Every row comes from one small tree of marks. The marks that hang from a mark follow it in brackets, in the order of their numbers. Every link used is in the known rows. Which tree was each row made from?
Known rows
q928(q789): [-2.95 -1.16  2.83  1.57  0.21  1.25 -0.11  1.76  0.55  1.24 -0.39 -3.51
 -1.12  0.82  1.23 -0.05 -0.09  0.16 -0.47 -0.97 -0.82  0.10 -0.54 -0.21
  2.25]
q334(q15 q928(q789 q840(q299 q350(q143) q547))): [-1.37  3.60  1.79 -0.27 -0.24  0.30 -0.06  0.81 -0.84  2.25 -1.39 -4.19
 -1.33  1.04  0.76 -0.85  2.24  2.19  1.89 -0.27  3.06 -0.14 -1.28 -0.83
 -3.84]
q299(q840(q928)): [-3.84 -1.46 -0.79  0.15  0.53 -0.85 -0.07 -0.39  0.06 -1.04 -0.06  5.91
  1.03  1.22  0.81  1.53 -1.26  0.19 -0.81  0.16 -1.05 -0.21 -2.29 -0.14
  0.27]
q547(q840(q299 q350 q792)): [ 2.84 -2.32 -1.78 -0.90 -0.76 -2.96 -0.35 -0.59  0.93 -0.10  0.40  4.42
  1.73  0.44 -0.56 -0.42  1.55 -0.93 -0.48  0.16  0.95 -0.18  1.37  2.47
  0.32]
q547(q840(q350 q792 q928)): [ 3.27 -2.16 -1.24 -0.80 -0.31 -3.83 -0.34 -1.24  0.89 -0.16  0.00  1.82
  0.42 -0.09 -0.33  0.44  1.13 -1.39 -0.66  0.81  1.02 -0.22  0.34  2.54
 -0.74]
q547(q840(q299 q350(q143) q928(q789))): [ 3.13  0.22  1.17 -0.47 -1.82 -2.21  0.15 -0.21 -0.65 -1.36 -0.31  2.44
  1.06  0.84 -0.11  0.90  0.72 -0.96  0.95 -0.17 -1.25 -0.93 -5.45  0.55
  2.22]
q912(q480 q792(q840(q299 q350))): [ 1.60 -0.69 -3.11 -2.21  0.56 -0.11  0.29 -0.55 -4.18 -5.41  0.77  4.62
  0.71  1.59 -2.70  1.14 -3.42 -0.25 -1.60 -0.12  2.78  0.25  1.73 -0.27
  6.07]
q350(q143): [ 0.02 -2.03 -0.76  0.53 -0.21  1.04  4.06  2.23  0.20  2.15  0.78 -0.05
 -0.89 -0.58  0.10 -0.08 -0.33 -0.76 -1.46 -1.14 -0.43  0.22  2.47 -1.75
  0.26]
q928(q789 q840(q299 q350(q143) q792)): [-1.76  3.86  1.43 -0.27 -2.41 -0.05 -0.46  1.14  0.51  1.28 -0.17  1.14
  0.74  1.45 -0.39 -1.08  2.51 -0.19  1.18 -0.51 -0.30 -0.53 -5.85  1.22
  0.10]
q334(q15 q928(q840(q547))): [-1.98  0.34  0.24  0.10  1.90  0.13  0.54  0.85  0.03  2.83 -1.86 -4.41
 -2.83 -0.03  1.39 -0.58  0.64  2.13  0.09  0.12  3.89  0.59  3.60 -1.15
 -4.21]
q334(q15 q928(q840)): [-2.51 -0.83  0.21  0.21  1.75 -0.71  0.73  1.38  0.00  2.36 -2.22 -4.37
 -3.07  0.48  1.39 -0.77  1.61  2.49 -0.16 -0.15  4.35  0.60  3.01 -0.88
 -1.66]
q792(q840(q350 q928) q912): [ 3.25  0.02 -3.54 -0.22 -0.34 -1.48 -1.79 -1.99 -1.90  1.62  0.65  1.27
  0.45 -1.09  0.18  1.82 -0.89 -1.17 -0.24 -0.10  0.43  0.01  0.84 -1.99
  2.67]
q840(q299 q350(q143) q547 q792(q912) q928): [ 5.87  1.42 -4.27 -1.61 -1.36 -0.17 -0.28 -3.70 -3.26  2.24  3.72  5.58
  3.44 -1.89 -2.48  1.14 -1.25 -2.02  0.69  0.85 -1.06 -0.16 -1.32 -0.40
 -7.56]
q15(q334(q928(q789 q840(q299 q547 q792(q912))))): [-0.99  0.89  1.92  1.31  0.82  2.76  0.23  0.22  2.52 -1.45  0.09 -3.74
 -0.01 -1.78  0.34 -1.19  0.35  0.83  1.12  0.25 -4.07  0.09  0.43 -1.13
 -0.21]
q143(q350): [ 0.82 -2.08  0.83  1.10 -2.32  0.18  2.11  1.37  0.89  0.85  0.37  1.67
 -0.04 -1.28  0.70  0.43 -1.05 -0.59 -1.86 -0.64  0.66  0.24  1.21  0.11
  4.01]
q334(q928(q789)): [-2.71 -2.56  2.53  1.22  0.19  1.30  1.00  1.38  0.38  0.86 -0.66 -6.49
 -1.53  0.12  1.56 -1.42  0.73  0.64  0.04 -0.21  1.90  0.10  2.95 -0.37
  1.18]
q547(q840(q299 q350 q792(q912(q480)))): [ 3.88 -1.74 -2.90 -1.51 -0.30 -3.18 -0.53 -1.36 -2.14 -0.08  0.23  4.26
  1.97 -0.12 -1.49  0.00 -0.68 -0.16 -0.10 -0.49  1.54 -0.12  2.92  2.03
  0.92]
q912(q792(q840(q350))): [ 0.80 -0.98 -3.00 -0.56  0.38 -0.69  0.34  0.27 -0.81 -2.01  0.55  1.21
 -0.80  0.52 -0.98  0.69  0.51 -0.93 -1.74  0.18  2.21  0.43  2.80 -1.16
  6.09]
q789(q928(q840(q299 q350 q547 q792(q912)))): [ 0.27  1.10 -2.08  0.16 -0.40  0.44 -2.85 -2.03 -0.99  0.11 -0.55  7.50
  1.17 -0.40 -0.31  1.10  0.39 -0.61  1.37  0.83 -1.56 -0.14 -0.59  0.64
 -3.66]
q547(q840(q299 q350 q928)): [ 2.49 -2.25 -0.53 -0.64 -0.83 -2.48 -0.88 -1.16 -0.37 -1.86 -0.07  5.15
  0.98  0.78  0.15  1.16  0.06 -1.18 -0.11  0.67 -0.61 -0.61 -3.18  1.35
  1.96]
q928(q789 q840(q350 q547 q792(q912(q480)))): [-2.04  4.96  1.02 -0.48 -0.70  0.21 -2.02 -0.26 -1.46  2.37 -0.76 -2.12
 -0.37  0.23 -0.26 -0.40 -0.83  0.26  1.17 -0.39  0.55 -0.25 -0.96  1.45
 -2.03]
q547(q840(q928(q789))): [ 1.35 -1.50  2.28  0.67  0.21 -2.05 -0.33  0.40  0.41 -0.71 -1.66 -1.68
 -0.93  0.41  1.07  1.09 -0.60 -0.37  0.11 -0.26 -0.92 -0.33 -2.68  0.24
  2.97]
q928(q840(q792)): [-2.52 -0.20 -0.56  0.19  0.24 -0.31  0.28  1.24  1.61  1.90 -0.76  0.79
 -1.17  0.17  0.38 -0.74  0.55 -0.24 -1.00  0.00  0.67  0.35  0.31  0.80
 -0.36]
q547(q840(q299 q792)): [ 3.12 -3.04 -1.30 -0.30  0.28 -2.31  0.26 -0.07  0.90  0.00 -0.07  3.30
  1.41  0.02 -0.37 -0.26  0.11 -0.51 -0.64 -0.31  0.33  0.17  1.62  1.16
  0.65]
q334(q15 q928(q789 q840)): [-3.34  1.07  2.70  0.73  1.29 -0.46 -0.27  1.82 -0.07  2.37 -2.81 -7.46
 -3.15  1.13  1.74 -0.94  2.12  3.01  0.91 -0.58  3.81  0.35  0.40 -0.78
 -0.67]

Write each row's tree
[-3.47  0.83  3.50  1.48  0.34  2.95  0.80  1.26  4.15 -2.26 -0.41 -4.76
 -1.54 -0.90  1.39 -1.25  1.42  0.31  0.44  0.70 -3.80 -0.27  0.18 -0.10
  0.66]
q15(q334(q928(q789 q840(q350 q547))))
[-2.14 -1.11  1.58  1.20  1.03  3.46  1.50  0.86  3.61 -2.82  0.16 -0.89
 -0.70 -1.36  0.90 -0.96 -0.15  0.18 -0.18  0.85 -4.18  0.11  0.85 -1.09
  0.19]
q15(q334(q928(q840(q299 q547))))
[-2.39 -2.58  3.24  2.02  1.26  2.83  1.76  1.63  3.71 -2.49  0.18 -5.77
 -1.22 -1.10  1.19 -1.12  0.91  0.62 -0.33  0.10 -3.73  0.13  2.20 -0.79
  2.15]
q15(q334(q928(q789)))
[ 3.97  1.43 -0.65 -0.94  0.58  1.01 -2.45 -3.53 -4.71  0.02  2.00  1.94
  2.99 -0.75 -2.18  1.56 -5.18 -0.36  1.19  0.17 -1.36  0.13 -3.02 -0.16
 -5.71]
q840(q299 q547 q792(q912(q480)) q928(q789))
[ 0.66 -2.39 -2.64 -0.87 -0.97 -0.58 -0.81 -1.20  0.22  0.65  2.63  5.74
  2.46  0.64 -1.20 -0.59  1.50 -1.24 -1.02  0.61  0.91  0.15  0.85  2.47
 -2.51]
q840(q299 q350 q792)
[ 1.12  0.91  0.35  0.13 -0.99 -0.67 -1.86 -0.70  0.72 -0.47  0.23 -0.24
  0.20  0.79  0.82  1.28  0.18 -1.42 -0.23  0.26  0.00 -0.34 -3.05 -0.37
  2.42]
q792(q840(q350 q928(q789)))
[-0.30  2.59 -2.43 -1.48 -0.60  0.28 -1.51 -1.44 -2.18  1.27  0.61  4.93
  1.24 -0.10 -1.15 -0.09 -1.86 -0.37  0.33  0.25  0.52 -0.05 -0.14  1.20
 -3.16]
q928(q840(q299 q350 q547 q792(q912(q480))))
[-2.63  5.20  2.57  0.11 -2.36  1.92 -0.54  1.21  0.12  1.15 -0.42  1.18
  0.01  1.21  0.64 -0.25  0.63 -0.45  1.52 -0.39 -1.87 -0.76 -6.21 -0.15
 -0.51]
q928(q789 q840(q299 q350(q143) q547))
[ 4.14 -2.60 -2.53 -0.32  0.45 -2.64 -0.20 -0.64 -0.79  1.34 -0.12  2.79
  1.58 -0.87 -0.60  0.03 -0.32 -0.09 -0.10 -0.75  0.31  0.26  2.73  0.19
  1.33]
q547(q840(q299 q792(q912)))
[-2.72 -0.50  3.09  1.60  0.91  2.11  1.24  1.59  4.33 -2.08 -0.55 -5.43
 -1.34 -0.98  0.85 -1.68  1.72  0.76  0.19  0.34 -3.20  0.10  0.59 -0.08
  1.27]
q15(q334(q928(q789 q840(q792))))
[-1.98  1.98 -0.64 -0.76 -1.39 -2.13  0.24 -0.76  0.25  0.04  0.89  4.26
  2.37  1.36 -0.59  0.59  1.57 -0.16  0.32  0.01 -0.20 -0.65 -3.69  1.41
 -2.37]
q299(q840(q350(q143) q792 q928(q789)))
[ 3.83  2.82 -0.25 -1.13 -2.02  0.60 -0.67 -2.50 -1.16  0.55  3.15  3.30
  3.18 -0.08 -1.88  0.68 -0.22 -2.03  1.10  0.95 -1.56 -0.49 -5.40  0.90
 -7.42]
q840(q299 q350(q143) q547 q792 q928(q789))
[ 1.34 -2.68 -3.05 -0.57  1.48 -0.52  0.69 -0.62 -2.69  2.14  1.03  0.05
  0.41 -1.11 -1.47 -0.03 -2.70  0.25 -1.40 -0.88  1.70  0.77  6.05  0.42
 -1.48]
q840(q792(q912(q480)))
[ 1.21 -1.36 -2.44 -1.48  1.75  0.11  1.41  0.41 -3.55 -4.49 -0.10  1.16
 -0.75  0.92 -2.19  1.16 -4.27  0.08 -2.13 -0.53  2.90  0.63  3.84 -1.22
  6.22]
q912(q480 q792(q840))
[-2.75  2.27  2.72  0.67  1.48  0.41 -0.47  1.28 -0.08  2.78 -2.47 -7.53
 -2.87  0.63  1.72 -0.72  1.18  2.61  1.18 -0.33  3.35  0.32  0.98 -1.08
 -3.26]
q334(q15 q928(q789 q840(q547)))
[-3.34 -1.65  1.50  1.15  0.59  2.03  1.74  1.37  4.16 -2.52 -0.20 -2.23
 -1.66 -1.00  1.17 -1.27  1.76  0.21 -0.61  0.82 -2.92 -0.07  1.78  0.02
  1.95]
q15(q334(q928(q840(q350))))
[-1.73  1.28  1.87  1.20  0.52  2.10  0.34  0.30  3.07 -0.76  0.01 -5.25
 -0.83 -1.83  0.56 -1.40  1.55  0.53  0.85  0.49 -3.24 -0.05  1.83 -0.21
 -0.49]
q15(q334(q928(q789 q840(q350 q547 q792(q912)))))
[ 4.82  2.70 -2.10 -1.50 -1.39 -0.51 -1.00 -1.95 -5.15 -0.95  0.84  2.57
  2.23  0.09 -1.59  1.97 -3.52 -0.34  1.12 -1.13 -0.02 -0.49 -3.17 -2.13
  2.92]
q792(q840(q299 q350(q143) q928(q789)) q912(q480))
[ 2.34  0.33 -2.79 -0.91  0.48 -0.23 -0.44 -1.34 -1.49 -2.47  1.08  1.76
 -0.33 -0.07 -1.22  1.70 -1.10 -1.70 -1.23  1.06  1.16  0.28  0.63 -1.50
  2.77]
q912(q792(q840(q350 q547 q928)))
[-1.60 -1.49  2.04  0.92  1.80 -0.24  0.26  1.25 -0.50  2.39 -1.34 -7.94
 -2.21  0.71  1.28 -0.66  1.66  2.69  0.27 -0.73  3.90  0.58  3.25 -0.88
 -1.65]
q334(q15 q928(q789))
[-3.09 -2.10  1.80  1.49  1.21  2.48  2.14  1.74  4.11 -2.50 -0.51 -2.90
 -1.85 -1.27  1.27 -1.20  0.84  0.47 -0.70  0.56 -3.35  0.12  1.99 -0.81
  2.16]
q15(q334(q928(q840)))
[-2.04  3.71  2.25  0.41 -0.61  1.54 -1.95  0.41  0.77  1.36 -0.47  0.28
  0.64  0.86  0.28 -0.53 -0.35 -0.06  1.09 -0.12 -1.37 -0.05 -4.71  0.49
 -2.31]
q928(q789 q840(q299 q547 q792))
